Known rows, with every step that occurs:
A L: [-43.1   4.9 -14.6 -17.8  10.3  27.0  -7.4   3.4  -8.4   7.4  36.4   0.5
 -29.6 -34.6  -2.3  17.5  31.6 -32.9 -18.5 -34.3  13.4 -16.7 -14.4 -31.4
  13.0]
N S L W: [-51.2  25.0   3.8   9.5  -2.7  -1.6 -14.2  -8.3  12.6  -1.1  35.7 -22.5
   6.7 -20.5   2.1  17.8   9.8 -43.9  -9.1 -28.1  13.1 -18.7 -24.3  -2.6
  15.0]
C S: [-43.2  13.3 -25.6 -22.2 -22.5   1.8 -11.3  -2.5  10.0  -7.4  16.1  27.9
  -8.6 -30.5  21.3   7.3  20.9 -39.4  16.9 -14.2  10.0 -17.1  34.9 -17.7
  -4.3]
K W: [-28.7   2.9 -35.9 -41.7  -3.4   9.5 -23.9 -12.9   8.6   5.3   4.0  12.2
  -5.1 -32.5  25.3  20.6   3.6 -65.5 -38.6 -23.9 -26.8 -39.9   2.4  -1.0
   5.2]
N W S: [-23.2  22.7 -30.1 -24.8 -19.8  16.7  -0.4  -4.8  19.3   7.8   8.9   2.1
  20.5 -17.5  51.6  36.2   6.9 -36.1 -11.3 -26.6  25.3 -12.2 -12.8   7.1
  26.3]
A L W: [-44.1  20.4  -1.5 -16.4  16.6  22.8 -19.8  14.6 -18.8   8.6  18.9 -12.3
 -19.5 -48.8 -10.6  11.4  26.7 -45.8 -16.4 -35.1   9.0   4.9 -12.6 -25.8
  20.5]
N S: [-35.4  16.7 -23.1   3.7 -11.5   0.3 -25.4  -8.5  32.3   5.1  40.6   8.3
  -2.3 -17.3  12.6  14.4  27.6 -38.1  -2.7 -22.4  22.7 -44.7 -14.2 -15.3
  20.0]
L S W: [-32.2  28.4   5.3 -45.1  -7.3  30.7  -5.9 -22.1  16.3  -4.9  26.5 -25.6
 -12.9 -28.9  27.8   3.8   8.1 -38.8  -9.5 -34.4  -2.2 -11.6   9.6 -26.0
  26.3]
A N S W L: [-12.5   6.9  -1.0  -5.6   3.2  22.1   3.6 -23.1  27.8  -3.3  42.9  -3.9
 -16.6   1.8  -0.5  14.0  28.9   9.7  -4.2 -39.4  18.2 -32.0  -6.9  -5.1
  34.4]
C L W S: [-26.6  41.1 -39.9 -12.7   1.9  -0.6   1.3   2.6 -30.6  -3.3  12.1 -13.3
  11.9 -46.5  19.1  27.8  12.8 -61.6  -5.9 -12.0  24.7   9.8  11.8 -10.1
  12.7]
S C L K: [-12.6  27.7 -12.4 -28.7  -4.7  14.7  13.5 -25.1  -8.7  -2.5  22.7 -47.3
  -6.8 -34.3  20.6  36.3   9.1 -19.7  10.0   5.9  20.2  -5.0  14.5 -13.1
  -9.3]
L W: [-33.5  44.2  -1.4 -19.4   2.5  16.0 -39.8   9.8  -7.3   5.6   4.3 -19.7
  14.3 -35.4  13.4   5.2  14.8 -64.1 -11.3 -18.0   0.3  -1.3   5.2 -11.1
  25.4]
L K W S C: [-22.1  17.4  -5.0 -41.4 -14.3   9.5 -32.9 -11.4   3.6 -14.2  -8.7  -1.6
  -5.5 -37.2  48.5  42.3   6.8 -56.3   7.2  19.5 -24.2 -25.5  -0.9  -3.7
 -16.8]
N A L K W S C: [-26.9   6.6   0.9 -25.4   4.5   1.2  -9.9   1.0  -0.1  -5.2  21.0   2.3
 -14.0 -41.4  15.8  13.7  29.6 -17.9   7.3 -31.7  -3.3 -36.7 -29.2   0.1
 -13.3]
K W L S: [-22.0   1.4  -3.3 -41.4  -2.1  10.3   0.6 -15.4   8.4   3.1  -1.2   7.9
 -12.7 -42.2  30.0  33.5  -5.2 -50.7 -20.2 -15.7  -5.6 -33.0   9.4 -16.2
   1.0]
C S W L: [-34.1   4.5  -3.3 -30.1 -16.7  19.0  12.0 -19.1  15.7  -3.0  20.0  -0.6
  -6.6 -24.1  14.5  14.2   2.9  -9.4  16.0 -23.7  16.0  -4.4  34.8 -17.0
  -5.9]
W S: [-38.4  29.1 -27.6 -26.8 -14.4   4.8  -8.8   2.9  -3.6  -6.1  24.4  26.9
   5.9  -9.3  45.0  35.9  24.1 -35.9   8.0  -9.8   4.2 -39.8  -4.3  -9.9
  14.9]
A N W L S: [ -2.3  11.9   4.4 -17.1  -1.1  31.0  14.1 -16.2  19.3   0.3  18.2  -5.6
  -9.1 -12.2  25.2  22.1  20.7  -5.5  -8.6 -34.0  34.1 -10.6   2.5  -4.4
  36.3]
K L: [-19.3  -1.4  -8.8 -23.2   2.3  35.2 -16.9 -10.1  -3.8 -11.2  34.3  16.1
  -6.1 -16.7  14.3  11.5  22.9 -38.7 -30.4  -7.2  12.8 -35.5 -16.5  -4.7
  19.3]
L K W: [-21.7  12.7  -7.5 -34.4  -9.4  18.4 -51.0 -11.9   8.0  -9.0  -5.9  -6.0
  -6.6 -41.1  40.7  27.2   9.9 -72.9  -9.9  16.2 -22.2 -24.0   0.3 -11.9
 -14.7]
C L S: [-24.7  29.2 -37.5 -19.4  -4.0   6.8  11.1 -14.3 -13.0  -6.4  27.1 -14.5
 -12.2 -49.4  24.6  19.5  16.3 -59.8 -10.0 -15.7  30.0  -2.5  19.1 -29.8
   9.7]
A N S W L K: [ -9.9   8.2   6.9  -5.1   1.5  24.1  -5.7 -23.7  28.4  -7.4  37.3  -8.5
 -16.8  -2.2   4.6  16.6  29.5   4.7   3.6 -26.4  17.0 -27.0  -7.8  -7.5
  26.7]
A N W L K: [  1.6  10.2   5.2 -12.9  -2.3  34.2   1.5 -17.0  18.4  -1.0  14.7 -10.2
  -5.5 -10.5  26.5  27.3  21.3  -5.2  -5.8 -19.8  32.3  -8.8  -1.6  -2.2
  25.8]
A N W S: [-10.0  17.6 -22.1 -19.8  -6.3  21.9   4.0  -9.8  15.0  -4.2  18.8  12.1
  -2.0  -2.1  32.2  24.5  27.3 -10.5 -10.2 -36.1  16.3 -18.9  -5.6  11.2
  39.7]

Rows:
[-17.0  36.8 -15.1 -28.2   2.4  10.2  19.7 -16.2 -15.5   5.0  18.5 -48.2
   1.5 -37.6   7.2  27.9   4.8 -22.4   1.6 -13.0  18.7   4.0  17.0  -6.6
   7.7] : S C L W
[-38.5  49.3  -6.2 -22.6  -2.6   5.2 -29.3  16.4 -14.5  -2.4   0.0   0.5
  19.1 -31.4  27.0  20.6  16.1 -57.2   4.3 -13.5  -1.4  -6.1   0.8  -5.0
  26.2] : L W S
[-23.4  18.0   1.0 -23.7   4.4  23.7 -21.4   6.0 -17.5 -15.9  14.5  17.9
   6.1 -27.3  16.0  16.1  18.6 -47.6 -17.0  -5.2   5.6 -16.7 -16.9   5.6
  27.9] : K L W S
[-25.5  33.2 -22.1 -31.5 -13.1   0.1  17.8  -9.4 -14.3 -12.0  18.8  -4.7
   0.5 -22.2  41.7  51.9  14.0 -18.6  25.4   5.2  12.8 -20.6   4.4  -5.9
  -1.7] : W S C L K
[-54.2  33.2  17.5 -13.2   5.9  18.6  -7.9  -6.4 -21.1  -4.5  22.1 -45.4
  13.2 -21.5   9.0  19.7  -3.6 -52.0 -24.5 -23.9  -7.0   3.9 -11.8  -0.7
   6.8] : S L W
[-32.3   6.1  -8.5 -13.4   8.8   8.6 -12.1   4.5   2.1   5.4  40.9   4.0
 -10.1 -31.4   3.4  -4.4  38.8 -19.2  -9.9 -50.1  13.5 -40.7 -28.1  -9.8
   3.6] : N A L
[-25.9  10.6 -42.4 -48.6  -7.1  -6.2  11.4 -14.3  -4.8  -3.5   0.3  13.7
  -5.0 -33.6  34.3  45.5  -2.2 -43.9 -16.0 -17.6 -22.1 -34.4   4.1  10.1
  -0.6] : K W S C L
[-16.5  26.0 -24.7 -28.8  -2.1  12.4  27.5 -24.6  -8.3   3.8  31.5 -39.6
  -5.2 -28.3  13.0  32.6   7.7 -13.1  -0.1 -13.1  22.5 -11.6  14.8 -10.6
   2.1] : S C L
[-15.3  14.1  28.5 -12.7  -5.4  28.8 -13.6 -11.1   4.1   0.4  15.6 -19.1
  -1.7 -25.6  33.5  41.7  11.3 -25.1  17.7  21.9  34.6 -21.0   4.7 -36.2
 -12.8] : W L K
[-17.2   8.1  12.3 -37.9  -0.7  31.2   3.6 -16.6  -0.7 -17.6  28.5   3.0
 -19.9 -29.3  18.5  12.9  16.7 -29.3 -11.5  -8.4  11.5 -25.9  -7.0  -9.0
  22.4] : K L S C
[-20.0  14.7   4.6 -21.4   8.6  31.4 -28.2   1.0 -13.1 -10.0  17.0   4.0
   4.0 -30.4   6.6   5.2  17.5 -52.4 -27.7  -8.5   7.1 -13.2 -14.0   1.0
  27.2] : K L W
[-20.5  -3.9 -13.5 -35.8   0.1  12.8  -3.7 -15.1   6.5   8.2   3.0   6.3
  -4.7 -32.9  25.1  36.5  -4.3 -44.7 -26.9 -14.8  -5.3 -38.2   4.8  -9.3
  -2.9] : K W L
[-50.0  27.9   1.6 -21.0 -13.0   8.3  -3.4  -5.0 -15.8 -20.3  23.0  -1.1
   6.4  -9.9  46.9  48.3   9.3 -39.1   9.8   2.9  -4.8 -23.5 -16.1  -3.6
  -7.3] : W S L K
[-18.8  12.6 -16.4  -0.3  -1.0  11.1 -12.8 -11.9  24.3  -6.1  41.1  15.9
 -17.0  -2.4   4.7   9.2  41.5 -12.1  -4.0 -33.0  15.3 -41.1  -7.2  -5.3
  35.2] : A N S
[-33.5  20.7 -17.9 -21.5 -16.4  17.0  12.4 -10.3  11.2   2.6  14.2 -12.6
  22.1 -12.8  48.2  41.5  -3.6 -34.0 -17.8 -30.1  21.1  -4.8 -20.3  13.2
  18.4] : N W S L
[-22.8  18.7  24.5 -21.3  -4.6  22.1  11.7 -10.5   5.5   2.3  22.5  -8.6
 -10.7 -30.6  30.0  31.6  10.2 -23.7  12.2  -5.7  38.6 -23.5  12.1 -41.6
   8.9] : W L S
[-34.0  51.8   1.8 -29.8  -2.7   4.5 -14.1  10.6 -14.9  -1.4   0.3 -13.4
  16.2 -29.7  24.3  26.7  11.0 -39.5  13.5 -13.3  -2.3  -4.0   3.8   0.1
  24.0] : L W S C
[ -6.3  13.4 -18.5 -17.6  -2.8  30.0  -2.6 -14.4  19.7   1.4  22.0  -2.2
  -4.9  -5.5  22.3  13.8  26.2 -14.9 -21.6 -38.6  18.6 -15.8  -2.6   6.3
  39.5] : A N W
[-29.6   4.8  -4.9 -20.9   4.2   1.4 -20.1   5.5   0.4  -5.5  21.4  11.5
 -12.1 -41.6  18.7   9.8  33.3 -30.5   0.7 -31.9  -2.4 -38.9 -30.4  -3.1
 -11.0] : N A L K W S
[-17.5  17.7 -43.4 -22.4  -6.3   2.5  -9.6 -14.6 -17.4 -12.6   6.3  -8.1
  -4.4 -51.3  35.9  39.6   9.0 -68.8  -8.4  10.9   8.7  -5.5   9.6 -12.3
 -15.4] : C L K W S
[ -4.4  18.7 -26.7 -21.5  -4.3  18.1  24.5 -16.0   7.3  -4.9  19.1  -2.3
  -4.3  -8.4  27.4  31.5  21.4  -0.8  -5.9 -34.7  23.8  -9.2  -0.1  13.3
  34.4] : A N W S C L
[-26.3   8.1  -0.2  -4.6  -6.2  17.6  -1.7 -25.2  38.6   9.0  43.8 -19.7
   1.4 -10.0   5.2  21.3   8.3  -7.0  -2.5 -32.1  28.4 -31.2 -14.2 -15.5
  18.9] : N S W L
[-29.7  20.0 -11.4  -6.7 -11.2  -1.0  -3.7 -17.0  32.1   6.0  39.9 -12.1
  -5.4 -15.7   7.0  21.9  20.8 -12.2  10.3 -21.8  21.1 -41.5 -10.8  -8.5
  16.3] : N S C
[-31.9   5.2   5.6 -29.7 -18.7  19.7   3.0 -19.7  15.7  -7.6  13.6  -5.5
  -7.7 -28.3  19.9  16.6   3.0 -14.5  23.9 -10.9  13.8   1.3  34.1 -18.8
 -14.1] : C S W L K
[-12.0  21.7 -18.2 -35.4  -3.7  10.5  13.5 -26.6  -7.9  -2.3  13.6 -41.7
  -8.8 -40.3  21.1  38.8   2.4 -27.7   2.5   3.3   7.8  -7.2  14.6  -6.7
 -12.5] : S C L K W
[-15.2  10.9  23.4 -33.0  -1.2  48.3  -2.7 -31.4  15.5   3.9  25.8 -49.3
   2.8 -13.6  21.6  28.0  -4.2  -7.8  -4.1 -11.6  13.2  -7.8   0.7 -22.7
   0.8] : S W L K
[-15.3  24.9 -32.9 -28.8 -17.4  12.4  24.3 -13.6  11.9   7.0   9.3 -16.5
  17.6 -22.2  46.4  45.3   0.1 -21.6  -4.3 -25.4  32.5  -1.7  -6.6  11.0
  19.9] : N W S C L
